Each row was made from one path, in order. Every step used is in the known rows, and no mark comes twice. Write each row's path.
Known rows:
g > l > s: [-11  -6  -1  -2 -16  -3 -10  -5   3 -22   5  -3  47 -21   5  -7   3   3
  -2 -54   8]
x > g > l > c: [ -5   3   1 -19   5   0  -2   5   1  12  -1   5  -9 -27  -5   0  -1  20
  -8  -7  12]
x > c > l > s: [ -9  -7  -6  -8  -9  -1 -15  -7   2  10  14   9 -44   9  -2   0   1 -12
  -2  55  18]
g > l > c > x > s: [ -5   6   7   9  -5  -1   2   6   4  16   7  -2 -18 -22   4  -3  -1  -1
  -7  -4  10]
j > c: [-35  -1   5  21  22   3  25  -5 -14  16 -13  29 -15  12  -5   3  -4 -14
  21   9  -8]
x > s > l > c: [-12  -1  -1 -21  -1   1  20  11   0 -13   2   1  32   3  13   5  -2  -5
 -13  11   8]
j > c > x > g > l: [ -9   2   4  31  22   1  24  -4 -11  25  -2  20 -33  -4  -4   4  -4  -3
  14   7   7]
g > l > s > x: [ 13  -8   9 -10 -17  -3 -15   0   5 -32   8 -24  41 -21   4  -6   5  -2
  -5 -65  -4]
j > c > l > g > x: [-13   5  -4  24  19   3  16 -11  -9  26  -5  23 -44  11  -5  -1  -3   1
  21  37 -16]
j > c > l > g: [-28   4  -1  30  18   3  14 -12 -11  30  -4  26 -42  15  -5  -1  -3  -5
  23  50  -7]
c > x > s: [ -4   2  -2  22 -11  -1   9   8   2   0  -3   3  39   5  12   8  -3  -8
 -11  17  20]
c > x > s > l > g: [  6   4   1  17  -4  -1   5   9   3  -5   0 -12  37   4   9   3  -1  -2
 -12 -15  22]
s > x > c > l > g: [ 34   0  20 -19  -2  -1 -21   9   5  -3   3 -36 -43   7  -9   2   3 -15
  -5   3 -12]
j > c > l: [-34  -1   4  31  15   2  16  -7 -10  27   0  24 -33  14  -4   2  -4 -14
  20  76  -7]
j > c > x > g > l > s: [ -5  -2  -2  29  17   0  21 -10 -11  16   6  21 -27  -4   0   2  -3  -3
  15   0   9]
g > l: [-18   3  11   2  -6  -2  -4   9   3  -2 -12  -5  34 -23  -2  -4   0   2
  -3 -40   4]
x > c > l: [-14  -1   3  -5  -1  -1 -11   2   2  24   3   8 -52   7  -7   2  -1 -13
  -3  65  15]
c > l > g > x: [  1   7  -6  10  -8   0 -20  -2   6  11  -3  -6  -1   4  -5  -6   1  16
   0  33  -9]

Which path is each row?
[ -7  -8   0  16   9   1  10 -14 -10   7  14  13 -31  11   0   2  -2 -10
  17  61  -9] | j > c > l > s > x > g
[ 29  -2 -13 -21  -5  -1  -8   0   8  -5   2   0 -25  -2  -4  -1   1   8
  -7   0 -16] | g > x > c > l > s
[ 18  13 -19 -20   1   3   8  -1   3 -11 -24  11  28   0   3   0   2  26
  -4 -77 -13] | l > g > x > s
[ 29  -3  24 -26   1  -1 -14  13   4 -12  -4 -34 -24   6  -9   5   2 -21
  -7 -26 -12] | s > x > c
[-12   2  -1  16  -3   2   2   2   1  24  12   5 -34   7   4   3  -3  -9
  -5  44  12] | l > c > x > s
[ 27   3 -10 -31   1   1  16  13   7 -22  -6  -5  28  -6   7   2  -1  13
 -14 -31 -22] | g > x > s > l > c
[ 21  12 -13 -20   9   2  -5  -2   3   4 -21   6 -19   0  -9  -3   2  22
   0 -85 -10] | l > g > x > c
[ -8   4   0  28  22   2  33  -4 -11  15  -3  20 -19  11   4   5  -4 -10
  13  -2   5] | j > c > x > s > l > g
[-12  -1  -1 -21  -4   0  21  14   0 -25  -6   0  68   2  15   6  -1  -4
 -14  -6  10] | x > s > l
[  7 -12   1   1 -22  -3 -29  -7   5 -16  23 -23  18   5   2  -2   3  -3
  -4  66   0] | c > l > s > x > g
[ 14 -17   3 -11 -19  -2 -22  -7   2 -45  14 -25  50   9   4  -1   5 -11
  -1 -43  -8] | l > s > x
[  7   3   7  19  -2  -3  -9   8   4  11   0 -11  14 -18  -3   2  -1  10
  -9  -9  24] | c > x > g > l
[ 13  11 -11 -10   4   2  -8  -2   3  -5 -24   0  18   1  -7  -5   3  25
   1 -87 -16] | l > g > x
[  5   9 -12   3 -11   0  -9  -2   6   7  -4   1   6   4   2  -3   1  16
  -3  40  -7] | c > l > g > x > s
[ -6   4  -6 -23  -1   1  19  10   0 -22 -10   2  59   3  14   3   0   5
 -12 -33  10] | x > s > l > g
[ 25   3  -7 -19   1  -1  -6   7   9   4  -6  -1 -31  -3  -7   0   0   7
  -7   7 -18] | g > x > c > l
[ -9   7 -10  17  16   3  27 -10  -9  21  -6  31 -36  11   2   2  -3   1
  17  44 -15] | j > c > l > g > x > s
[  1 -13   4   9 -25  -3 -30  -6   5 -17  23 -24  21  10   2  -3   3 -10
  -2  64  -3] | c > l > s > x
[ -5   3   2 -19   2  -1  -1   7   1   0 -10   4  27 -28  -3   1   0  21
  -9 -24  14] | x > g > l
[-12  -9   3  23   7   1   9 -13  -9   6  13  11 -28  15   0   0  -1 -17
  20  59 -13] | j > c > l > s > x
[ 19  -7   8 -17 -14  -3 -13  -1   5 -26   9 -20  15 -21   3  -5   5  -5
  -6 -63   0] | g > l > s > x > c
[ 22 -17  -1 -22 -16  -1 -20  -7   1 -44  15 -22  46   2   4   0   5   0
  -5 -40  -3] | l > s > x > g
[-11   0  12  -6  11  -1 -16   8   1 -12  -7 -28  36   3 -10  -8   3   8
  -2 -71   5] | s > l > g
[ -8   5  -2  -7   2   0 -13  -3   1  27   0   9 -61   8  -8   0   0  -4
  -1  38  15] | x > c > l > g
